What can hang from each mark
gudo: bazuzaf
pavopu: bazuzaf gasi gimi tolalu
vube: suzu voga
tolalu: gelik pavopu
voga: suzu vube
suzu: gasi voga
bazuzaf: gimi gudo
gimi: gudo pavopu

Known rows, with every way that one mark hangs from another
voga{suzu{gasi} vube}: -5.3 0.0 -16.8 22.0 -16.4 -2.8 -21.0 -3.9 -0.7 2.5 -4.4 -6.3 -15.6 -8.1 4.2 4.0 14.8 -0.7 -30.1 -7.1 0.2 2.1 5.0 1.4 1.0 -1.6 -8.5 -1.7 2.3
tolalu{pavopu{bazuzaf{gimi gudo}}}: -9.5 11.5 10.7 0.7 5.7 6.0 18.2 2.3 -5.5 14.4 -0.1 -9.5 14.2 4.9 2.1 -2.4 -5.0 27.5 32.2 -1.7 -2.9 -3.5 1.8 -9.9 -3.2 10.5 -7.0 9.1 2.3
gudo{bazuzaf{gimi{pavopu{tolalu{gelik}}}}}: 6.7 -9.9 -3.2 3.3 9.9 -1.3 41.2 -9.7 -5.6 17.7 -9.1 -18.9 18.2 -0.1 -10.2 -12.9 -17.1 27.0 9.0 3.8 0.7 -6.3 4.2 -5.4 3.4 3.0 -29.8 9.0 2.4
gimi{gudo{bazuzaf}}: 5.5 -2.9 6.7 -10.8 4.7 8.0 16.9 -4.3 -2.9 3.2 2.4 -7.3 8.9 -4.2 11.4 12.8 3.8 17.6 9.5 7.3 -5.1 -0.5 2.7 -0.7 1.3 -13.8 4.7 -2.2 -3.3
gudo{bazuzaf{gimi{pavopu}}}: -0.5 -5.7 -1.3 -6.3 2.3 -1.6 12.9 -6.5 -5.7 17.1 -4.1 -11.7 8.8 -2.2 10.3 7.0 -4.8 21.3 4.0 4.0 -0.7 -2.2 0.9 -4.1 0.9 -3.6 -24.5 5.5 3.3
vube{suzu{gasi} voga}: 5.7 -8.0 -6.7 8.5 -15.5 0.0 -25.8 0.9 -1.7 11.8 -7.2 6.5 -18.7 -0.6 -0.4 -8.0 18.0 -21.0 -13.0 -10.6 -7.6 0.9 4.6 4.0 2.5 -2.7 12.2 -5.9 2.3
suzu{voga}: -0.4 0.4 9.8 -8.0 -3.3 0.2 -7.8 -1.5 1.5 3.6 2.3 5.7 -8.1 1.0 6.4 -2.4 4.5 0.2 -2.2 -5.1 -1.2 7.0 4.2 0.4 1.0 -1.8 5.8 -2.7 -0.4
suzu{voga{vube}}: -4.5 5.2 3.8 5.1 -7.4 0.2 -18.1 -2.0 2.9 6.6 0.6 2.2 -11.4 -3.9 2.2 1.3 9.8 6.0 -13.8 -5.0 1.7 8.8 5.1 2.1 1.7 -3.4 2.9 -2.5 -2.9
pavopu{bazuzaf gimi{gudo} tolalu{gelik}}: 0.3 -5.6 16.7 10.1 10.7 8.6 59.0 -4.1 -1.4 12.1 -2.0 -9.3 26.7 5.6 -13.8 -15.7 -15.4 37.0 19.2 6.0 -4.5 -2.9 10.7 -2.7 3.8 1.7 18.9 9.6 -6.4
pavopu{bazuzaf gimi}: -9.9 -2.8 11.9 4.8 1.6 4.5 22.5 0.0 -1.0 10.8 5.8 2.1 12.2 4.5 4.0 1.4 -8.2 25.3 5.9 2.5 -2.1 1.9 3.5 -0.2 1.2 4.5 15.2 7.3 -2.4
gimi{gudo pavopu{tolalu}}: 3.8 -5.5 2.3 1.7 -0.9 0.2 11.4 -7.6 -2.3 11.5 -6.7 -12.3 12.8 3.7 -9.3 -9.2 1.3 9.3 5.4 2.0 -2.8 -4.8 3.8 -0.7 -3.0 -9.2 3.1 2.6 0.9
gimi{pavopu}: -2.3 -4.4 -5.1 -2.7 -2.8 -4.8 -4.9 -3.4 -1.5 7.3 -2.9 -5.8 2.7 1.0 0.8 -0.8 1.8 -0.6 -2.0 -1.3 1.6 0.6 1.7 0.7 -1.3 -3.0 -3.6 2.0 3.9
gimi{gudo{bazuzaf} pavopu{gasi}}: 2.1 -11.0 -5.5 -25.7 -1.9 7.6 13.5 -3.0 -3.3 14.9 -3.2 -13.5 4.1 -3.9 12.2 9.5 4.2 3.7 7.4 5.8 -1.9 0.2 5.9 -1.1 6.3 -19.1 -2.4 -2.4 0.8
bazuzaf{gimi{pavopu} gudo}: -2.4 4.9 2.6 5.1 0.1 -1.4 17.3 -2.2 -5.2 17.4 -9.1 -13.5 9.8 -0.5 0.7 -4.3 -1.5 20.0 19.4 0.6 -1.3 -5.3 0.8 -9.7 0.0 -0.7 -28.9 8.4 5.5
vube{voga{suzu}}: -0.5 -0.7 -0.9 11.0 -8.0 2.2 -19.5 -1.6 -0.4 11.0 -5.4 0.0 -10.5 1.0 -5.1 6.7 13.0 -6.5 -9.5 -9.8 -4.8 4.5 3.1 2.5 -0.4 1.0 14.0 -3.7 2.9
gudo{bazuzaf{gimi{pavopu{tolalu}}}}: 2.9 -8.0 -1.1 0.6 3.3 -0.5 20.6 -9.3 -5.7 20.5 -5.6 -14.4 14.1 2.0 -2.7 -2.9 -10.7 28.3 3.5 3.4 -1.2 -6.6 -0.9 -4.3 -0.8 -0.7 -27.2 6.9 3.3
gimi{gudo pavopu{gasi}}: -0.5 -6.8 -5.9 -19.5 -5.3 3.5 3.6 -0.3 -1.1 13.0 -8.4 -9.8 0.8 -1.6 4.2 0.3 4.8 -7.6 8.0 3.1 -0.7 -0.3 7.0 -1.7 5.1 -14.3 2.2 -1.0 1.5
tolalu{pavopu{bazuzaf{gudo} gasi}}: -9.6 5.5 0.5 -16.0 0.6 11.5 12.4 7.7 -2.4 12.3 0.5 -7.1 5.7 4.5 -0.4 -3.4 -0.5 4.6 26.4 -4.0 -0.5 0.0 3.0 -6.0 3.7 5.9 5.5 2.4 2.5
gimi{gudo pavopu{bazuzaf}}: -5.0 -4.6 4.8 -4.0 1.0 2.8 0.7 -5.9 -1.9 12.7 -7.9 -11.0 15.0 2.8 0.8 5.9 0.8 16.0 10.8 1.4 -3.2 0.9 6.6 1.3 -0.1 -6.7 20.3 1.5 -0.2
gimi{gudo{bazuzaf} pavopu{tolalu}}: 6.5 -9.1 2.2 -6.0 2.9 4.5 21.0 -10.5 -4.4 14.2 -2.9 -16.0 17.1 1.6 -0.4 1.1 0.8 23.0 6.2 4.7 -4.0 -4.4 2.8 -0.3 -1.6 -13.7 -1.4 1.4 0.4
tolalu{gelik pavopu{bazuzaf{gimi} gasi}}: -7.4 -1.2 -3.6 -14.7 7.3 4.9 22.6 5.1 -2.7 13.6 -4.4 -8.2 5.8 2.2 -3.8 -12.4 -16.2 4.2 23.0 -0.5 2.5 -0.5 9.3 -6.9 6.9 14.2 -4.6 7.0 0.5
vube{suzu}: 2.2 -2.6 -4.0 8.9 -4.1 -0.4 -10.5 2.6 -0.8 3.0 -5.3 -0.5 -8.0 1.0 -3.4 3.1 7.3 -7.7 -1.6 -5.3 -4.9 0.4 0.1 2.0 -0.3 1.9 7.8 -1.8 1.5
tolalu{gelik pavopu{bazuzaf gasi gimi}}: -10.3 -4.6 2.8 -15.3 5.1 7.3 41.0 7.1 -2.1 12.8 7.2 -3.4 9.7 4.3 2.8 -14.3 -12.1 8.1 19.2 0.2 2.4 2.9 11.3 -4.0 5.8 8.2 11.5 9.2 -1.1

Rows
0.0 0.1 1.0 5.4 9.4 11.3 49.5 1.9 -2.1 20.4 -16.7 -16.4 16.5 3.7 -27.5 -20.2 -23.2 25.5 30.7 1.0 -0.7 -7.6 5.4 -10.6 13.0 14.7 -20.5 8.0 0.2 -> pavopu{bazuzaf{gimi gudo} gasi tolalu{gelik}}
-1.0 -9.8 9.4 -3.1 6.9 12.6 57.8 0.5 -0.4 17.3 -4.5 -9.6 19.4 4.8 -14.8 -17.0 -17.5 23.5 21.2 6.9 -2.8 -3.0 12.4 -3.8 10.5 0.5 14.7 7.5 -5.5 -> pavopu{bazuzaf gasi gimi{gudo} tolalu{gelik}}
5.5 -9.2 -4.6 -6.1 3.6 2.2 38.3 -3.6 -2.9 21.4 -17.5 -19.3 11.5 -0.7 -16.7 -21.4 -13.5 8.2 18.4 5.6 0.1 -7.1 10.7 -8.4 8.2 -4.0 -20.8 7.0 0.9 -> bazuzaf{gimi{gudo pavopu{gasi tolalu{gelik}}}}
-4.6 -4.8 -1.8 -1.5 1.3 7.9 13.0 0.5 -0.5 21.9 -11.1 -6.5 7.5 6.2 -17.9 -8.7 -19.3 14.5 10.7 1.4 -0.8 -5.4 1.7 -4.7 7.4 12.0 -7.6 4.4 -0.5 -> pavopu{bazuzaf{gimi} gasi tolalu}
-7.9 -4.0 9.3 -19.2 6.0 10.8 48.3 5.5 -2.7 13.0 4.6 -7.6 14.4 2.7 6.1 -11.4 -7.9 12.3 28.4 4.9 -1.5 2.1 14.8 -5.2 6.1 -1.5 21.2 8.0 -3.6 -> tolalu{gelik pavopu{bazuzaf gasi gimi{gudo}}}
-3.5 0.7 -2.4 2.8 -15.3 -2.1 -21.4 -3.5 1.7 5.1 2.0 4.5 -17.6 -6.2 11.5 -7.6 14.0 0.5 -24.7 -6.3 1.6 7.1 7.9 1.7 3.8 -5.9 -4.4 -3.6 -1.3 -> suzu{gasi voga{vube}}
-9.9 1.7 8.7 -11.1 6.4 11.6 56.6 8.6 -3.4 15.1 5.4 -8.7 14.9 4.3 0.6 -15.5 -9.2 19.0 34.4 -0.4 0.4 0.5 10.4 -9.2 7.1 7.1 2.8 10.9 0.7 -> tolalu{gelik pavopu{bazuzaf{gudo} gasi gimi}}
-10.3 0.7 8.9 -5.2 -0.2 13.6 38.8 6.6 -1.5 19.0 1.5 -4.2 10.5 3.8 1.4 -1.5 -7.2 24.3 23.1 2.0 -2.2 -0.3 4.2 -6.7 8.8 2.1 2.8 6.5 -0.8 -> pavopu{bazuzaf{gudo} gasi gimi}
-3.6 1.9 11.8 1.3 5.5 6.4 12.0 -3.1 -2.5 13.1 -10.0 -7.4 13.8 0.8 0.3 5.4 -7.2 25.8 18.9 5.9 -5.6 -2.4 5.6 -4.6 1.8 0.5 8.1 3.8 -3.6 -> pavopu{bazuzaf{gimi{gudo}}}
-1.9 -9.7 -9.3 -19.9 -1.7 2.8 13.2 -1.9 -4.7 22.5 -6.6 -12.0 1.3 -3.3 11.2 5.5 -7.4 9.4 5.6 4.2 1.1 -1.9 2.4 -5.1 7.4 -5.0 -27.4 3.1 3.7 -> gudo{bazuzaf{gimi{pavopu{gasi}}}}
5.1 -13.9 -10.3 -10.2 6.3 2.9 42.3 -4.9 -4.4 22.7 -11.1 -19.4 11.0 -0.7 -10.8 -14.1 -19.1 15.4 9.8 4.2 2.5 -6.0 5.8 -6.4 10.0 1.9 -32.5 6.7 2.7 -> gudo{bazuzaf{gimi{pavopu{gasi tolalu{gelik}}}}}
2.9 -6.6 -0.9 -0.6 -15.5 -2.0 -22.9 -0.5 -0.5 5.6 -1.2 7.1 -21.4 0.0 11.1 -8.1 16.6 -15.0 -13.2 -11.3 -6.4 5.6 6.8 2.1 2.5 -2.7 5.1 -5.3 2.4 -> vube{suzu{gasi voga}}
-14.2 -2.9 5.2 -18.1 -1.8 8.0 20.0 7.3 -2.2 16.0 11.2 1.0 5.0 6.8 10.9 -4.7 -5.3 8.2 13.8 0.5 0.5 2.9 6.3 -2.9 2.2 4.5 14.5 7.1 -0.2 -> tolalu{pavopu{bazuzaf gasi gimi}}
-8.5 1.5 5.4 -21.5 1.2 9.6 9.3 3.8 -3.7 18.5 -3.3 -8.4 6.4 2.8 6.7 0.1 -4.7 9.6 26.4 3.5 -3.1 -2.0 7.7 -7.1 2.1 0.8 8.2 3.9 -1.2 -> tolalu{pavopu{bazuzaf{gimi{gudo}} gasi}}
0.0 -7.8 8.2 -21.5 0.0 13.0 41.9 1.9 -3.0 14.4 7.8 -4.9 5.8 -3.4 19.2 7.3 -0.9 18.7 11.8 11.2 -4.5 0.2 7.0 -4.1 7.7 -17.5 1.4 1.9 -3.8 -> pavopu{gasi gimi{gudo{bazuzaf}}}
1.0 -5.4 -7.5 9.8 -15.8 -0.3 -23.8 -3.3 -1.6 9.5 -5.2 2.4 -16.5 -2.0 3.2 -1.3 16.6 -12.6 -19.4 -11.0 -5.1 2.7 5.5 2.3 1.1 -1.3 5.3 -4.8 4.1 -> vube{voga{suzu{gasi}}}
-0.2 -1.0 4.5 -2.2 -0.4 -2.1 8.4 -5.0 -4.3 15.7 -9.0 -12.0 9.3 -1.7 5.5 0.5 0.1 15.1 12.6 5.4 -3.1 -3.4 5.9 -5.8 -1.7 -9.2 -9.8 5.7 1.2 -> bazuzaf{gimi{gudo pavopu}}
-2.2 -3.9 8.2 -14.6 -3.7 9.0 30.6 4.8 -0.8 12.2 3.4 -1.2 2.4 -1.2 10.8 -2.4 0.1 6.4 12.0 8.3 -3.1 -0.8 7.8 -4.7 5.8 -12.8 6.3 3.3 -3.2 -> pavopu{gasi gimi{gudo}}
-4.0 -10.4 2.4 0.1 5.8 9.3 51.9 2.0 0.3 17.0 -3.0 -5.6 14.4 6.4 -17.9 -20.8 -21.8 19.0 12.1 2.2 1.0 -1.9 8.5 -2.7 11.2 9.7 5.0 7.9 -2.9 -> pavopu{bazuzaf gasi gimi tolalu{gelik}}
-1.0 -2.4 -16.5 19.6 -16.2 -2.5 -24.7 0.2 -0.6 4.4 -5.5 -2.2 -16.9 -6.4 0.3 -2.5 16.8 -8.7 -23.6 -6.4 -2.6 0.6 3.9 3.3 2.6 -2.5 -2.6 -3.1 0.2 -> voga{vube{suzu{gasi}}}
-3.1 -10.4 -2.6 -10.5 -1.8 8.1 9.1 -3.8 -0.6 22.0 -11.9 -14.1 13.5 6.4 -14.0 -5.8 -6.0 9.3 11.0 1.3 -2.2 -2.9 6.8 0.2 5.3 -4.5 14.4 1.0 -0.1 -> gimi{gudo pavopu{bazuzaf gasi tolalu}}
1.0 -5.8 8.8 -7.0 -3.2 9.9 38.1 1.8 -0.8 15.6 1.3 -4.2 7.1 3.5 -3.2 -11.6 -4.9 12.4 11.1 7.5 -3.6 -4.6 6.2 -4.8 4.5 -9.8 3.8 4.7 -3.1 -> pavopu{gasi gimi{gudo} tolalu}
-6.6 -1.6 17.8 1.1 3.0 8.4 28.5 -1.1 -1.8 11.9 3.8 -2.1 16.8 3.3 7.9 3.7 -3.3 31.4 15.0 6.7 -5.8 0.7 7.5 -1.4 1.1 -5.5 24.5 6.0 -5.1 -> pavopu{bazuzaf gimi{gudo}}
-11.8 -1.4 11.3 -21.4 -0.7 11.6 26.8 5.8 -2.9 16.4 8.9 -2.9 10.0 4.9 13.9 -1.6 -0.7 13.4 22.6 4.4 -3.0 1.7 10.2 -4.0 1.4 -4.6 24.2 5.9 -2.7 -> tolalu{pavopu{bazuzaf gasi gimi{gudo}}}
7.3 -11.6 6.1 -12.5 7.6 13.5 70.6 -1.0 -2.9 14.2 2.3 -12.2 15.6 -1.2 -2.3 -12.8 -12.2 25.0 16.0 11.1 -3.1 -4.0 10.1 -5.1 10.2 -10.1 -4.0 5.7 -4.6 -> pavopu{gasi gimi{gudo{bazuzaf}} tolalu{gelik}}
2.6 -10.1 -10.7 -3.7 2.4 -1.4 31.2 -2.3 -2.4 20.6 -15.5 -15.3 6.9 1.2 -19.5 -23.8 -17.9 1.7 9.2 1.2 3.7 -6.2 6.8 -6.8 8.8 6.3 -28.5 7.8 3.5 -> bazuzaf{gimi{pavopu{gasi tolalu{gelik}}}}
-10.6 -1.4 -3.4 -20.7 -0.8 7.3 -4.5 6.0 -0.8 10.5 2.0 -2.2 0.5 5.3 2.8 -1.3 -2.9 -6.7 13.0 -3.4 1.4 2.1 3.9 -0.6 2.9 7.2 14.6 0.6 1.0 -> tolalu{pavopu{bazuzaf gasi}}
-3.6 0.1 7.6 -4.1 5.9 -1.0 43.2 3.3 -3.7 2.6 12.5 -2.1 8.9 1.8 7.1 -16.7 -5.0 9.8 13.4 0.9 1.7 1.0 8.4 -4.9 -2.3 3.2 0.4 10.8 0.2 -> tolalu{gelik pavopu{gimi}}
-1.9 -4.7 -3.1 -16.4 -4.1 1.7 9.1 -0.7 -3.1 20.6 -12.5 -11.9 1.7 -2.3 5.2 -1.7 -1.2 2.0 13.8 5.7 -1.4 -3.4 7.4 -7.1 5.4 -10.8 -14.5 3.2 1.7 -> bazuzaf{gimi{gudo pavopu{gasi}}}
-11.1 -6.1 4.1 -9.1 -2.0 9.1 23.0 4.9 0.2 16.3 2.8 1.3 5.3 4.0 3.7 -0.6 -10.2 13.3 7.7 2.9 -0.2 2.0 5.4 -1.3 7.8 3.4 11.6 4.7 -2.2 -> pavopu{bazuzaf gasi gimi}
-4.6 -7.2 10.8 -5.9 0.1 13.9 37.2 1.1 -0.7 21.1 -1.2 -5.5 14.9 7.4 -6.8 -8.2 -10.9 24.2 14.8 6.0 -4.6 -3.0 7.7 -2.9 5.9 -3.5 18.6 5.2 -5.0 -> pavopu{bazuzaf gasi gimi{gudo} tolalu}
5.4 -13.2 -4.8 -19.7 -0.9 8.9 22.4 -5.7 -3.1 19.2 -5.7 -16.3 10.1 0.2 -1.5 -0.7 -1.2 10.4 6.2 5.1 -2.4 -3.8 4.4 -1.2 5.4 -15.5 -4.6 -0.7 1.0 -> gimi{gudo{bazuzaf} pavopu{gasi tolalu}}
-4.9 -7.4 -2.0 6.9 0.9 0.6 2.5 -6.9 -1.1 15.9 -7.2 -9.3 15.9 8.8 -15.9 -6.8 -9.1 16.6 1.1 -3.7 -0.1 -2.2 1.4 2.5 -1.1 6.2 9.0 4.1 2.0 -> gimi{pavopu{bazuzaf tolalu}}
1.3 3.3 8.1 19.1 13.4 7.0 50.9 -2.5 -3.2 15.5 -14.4 -15.5 23.9 4.2 -26.6 -18.6 -21.3 38.3 30.1 0.5 -2.5 -7.9 3.6 -9.6 6.4 15.9 -16.5 10.5 -0.4 -> pavopu{bazuzaf{gimi gudo} tolalu{gelik}}
-1.9 -6.7 2.0 -3.9 -3.9 6.3 32.2 3.6 -0.4 15.2 4.4 -0.2 2.4 5.3 -6.7 -14.9 -9.5 7.2 2.2 3.0 0.3 -3.4 2.4 -3.5 4.8 0.1 -6.8 5.5 -0.8 -> pavopu{gasi gimi tolalu}
-6.1 1.8 0.1 -7.1 0.2 12.9 14.6 5.3 -0.1 12.8 -7.5 -6.7 5.4 2.2 -6.7 1.8 -4.5 9.4 20.3 -1.1 -1.5 -0.6 2.0 -4.1 9.6 4.6 1.9 0.1 0.7 -> pavopu{bazuzaf{gudo} gasi}
